What can hang from each mark:
k_6: k_506
k_808: k_872
k_506: k_76 k_602 k_808
k_76: k_506 k_872
k_602: k_506
k_872: k_6 k_76 k_602 k_808

Each row was made from one small tree. Brackets hold a mark, then the marks that hang from it, in the order of their numbers. Every link used is in the known rows. Write each row's tree.
Known rows:
[k_808 k_872]: -8 -6 7 24 -9 -8 -12 0 48 4 -3 0 7 2 0 29 14 -11
[k_6 [k_506 [k_76 [k_872 k_808]]]]: -8 4 2 13 0 2 -16 -21 12 20 -18 -2 0 2 1 24 1 0
[k_872 k_6 [k_76 [k_506 k_808]] k_602]: -19 -4 24 13 6 10 -5 -6 29 4 -13 -20 -4 10 17 37 9 -4
[k_6 [k_506 k_602 [k_808 [k_872 k_76]]]]: -17 -6 20 14 7 -1 -17 -9 31 12 -7 -9 -4 -7 8 25 22 -16
[k_506 k_76 [k_808 [k_872 k_602]]]: -22 -10 6 10 13 -4 -9 -5 26 13 -3 -13 -17 -11 -6 27 30 -19
[k_76 [k_872 k_6 k_808]]: 1 -8 11 23 -5 3 -12 0 35 14 -20 -11 3 11 -4 30 -11 9
[k_506 [k_76 [k_872 k_6]] k_602 k_808]: -18 -15 -2 7 22 3 0 8 33 20 -14 -22 -24 -1 -7 24 32 -19
[k_6 [k_506 k_76]]: -15 10 -5 8 -8 -3 -9 -14 25 6 -9 7 8 0 9 21 20 -13
[k_872 k_76]: -13 0 10 22 -8 -7 -5 -6 44 3 -14 3 14 -1 6 28 10 -7
[k_808 [k_872 [k_6 [k_506 k_602]] k_76]]: -17 -5 30 14 -4 4 -7 5 36 11 -10 -13 0 7 14 28 21 4
[k_872 k_6 k_602 k_808]: -8 1 19 10 -4 0 -9 2 30 1 -18 -7 2 12 -1 33 -4 16
[k_6 [k_506 k_76 k_602]]: -20 10 0 -1 6 -6 -4 -7 25 4 -12 4 -4 4 6 22 34 -13
[k_6 [k_506 k_76 k_602 [k_808 k_872]]]: -20 -3 1 2 13 1 -13 -10 22 14 0 -8 -17 -7 -2 22 37 -25
[k_76 [k_506 k_808] k_872]: -6 -7 3 24 9 0 -14 -13 38 9 -11 -11 -1 10 8 33 5 -22
[k_602 [k_506 k_76]]: -17 -3 -4 7 2 -6 -13 -18 22 19 -6 6 2 2 7 24 22 -15
[k_76 [k_872 k_6 k_602 k_808]]: -5 -9 26 20 3 -3 -9 4 32 12 -26 -15 -3 13 0 33 -7 18
[k_506 [k_76 [k_872 k_808]] k_602]: -13 -3 3 6 20 -4 -3 -6 21 19 -19 -8 -18 4 -15 29 19 -4

Which tree is each row?
-12 2 1 8 15 1 -9 -8 37 -3 -6 -5 -8 13 3 35 23 -26 | [k_76 [k_506 k_602 k_808]]
-7 0 14 16 -11 9 -8 -5 30 9 -16 -6 9 4 -1 31 -9 10 | [k_872 k_6 k_76 k_808]
-19 -7 2 10 18 -11 3 4 36 15 -17 -8 -15 3 -5 26 35 -14 | [k_506 [k_76 k_872] k_602]
-11 6 24 5 -3 8 -10 -6 22 8 -20 -6 3 10 8 28 1 13 | [k_872 [k_6 [k_506 k_602]] k_76 k_808]
-18 -4 15 7 12 13 -3 -3 34 5 -9 -18 -10 11 10 35 19 -14 | [k_872 k_6 [k_76 [k_506 k_602 k_808]]]
-18 5 -7 -2 13 -2 -11 -12 22 7 -8 -1 -10 -5 1 19 34 -26 | [k_6 [k_506 k_76 k_602 k_808]]
-7 -15 3 20 -6 6 -15 4 45 10 1 -15 -2 -2 -3 27 12 -15 | [k_506 [k_808 [k_872 k_6]]]
-10 4 3 8 6 -8 -17 -8 36 -2 -11 1 0 2 7 22 21 -21 | [k_6 [k_506 k_602 k_808]]
-16 -10 -9 12 6 2 -12 -8 30 16 3 -9 -11 -13 -10 24 27 -27 | [k_506 k_76 [k_808 k_872]]
-7 0 26 19 9 -3 -11 -14 22 8 -22 -10 -3 21 6 42 -6 9 | [k_76 k_506 [k_872 k_602 k_808]]
-10 -10 22 20 3 -5 -16 0 33 11 -22 -18 -1 6 17 24 5 -1 | [k_76 [k_872 [k_6 [k_506 k_808]] k_602]]
-11 -13 21 20 12 4 -9 -1 35 9 -17 -25 -9 16 14 37 7 -6 | [k_76 [k_506 k_808] [k_872 k_6 k_602]]
-9 -22 9 18 -2 5 -27 -9 33 24 3 -12 -2 2 8 26 9 -14 | [k_602 [k_506 [k_808 [k_872 k_6]]]]
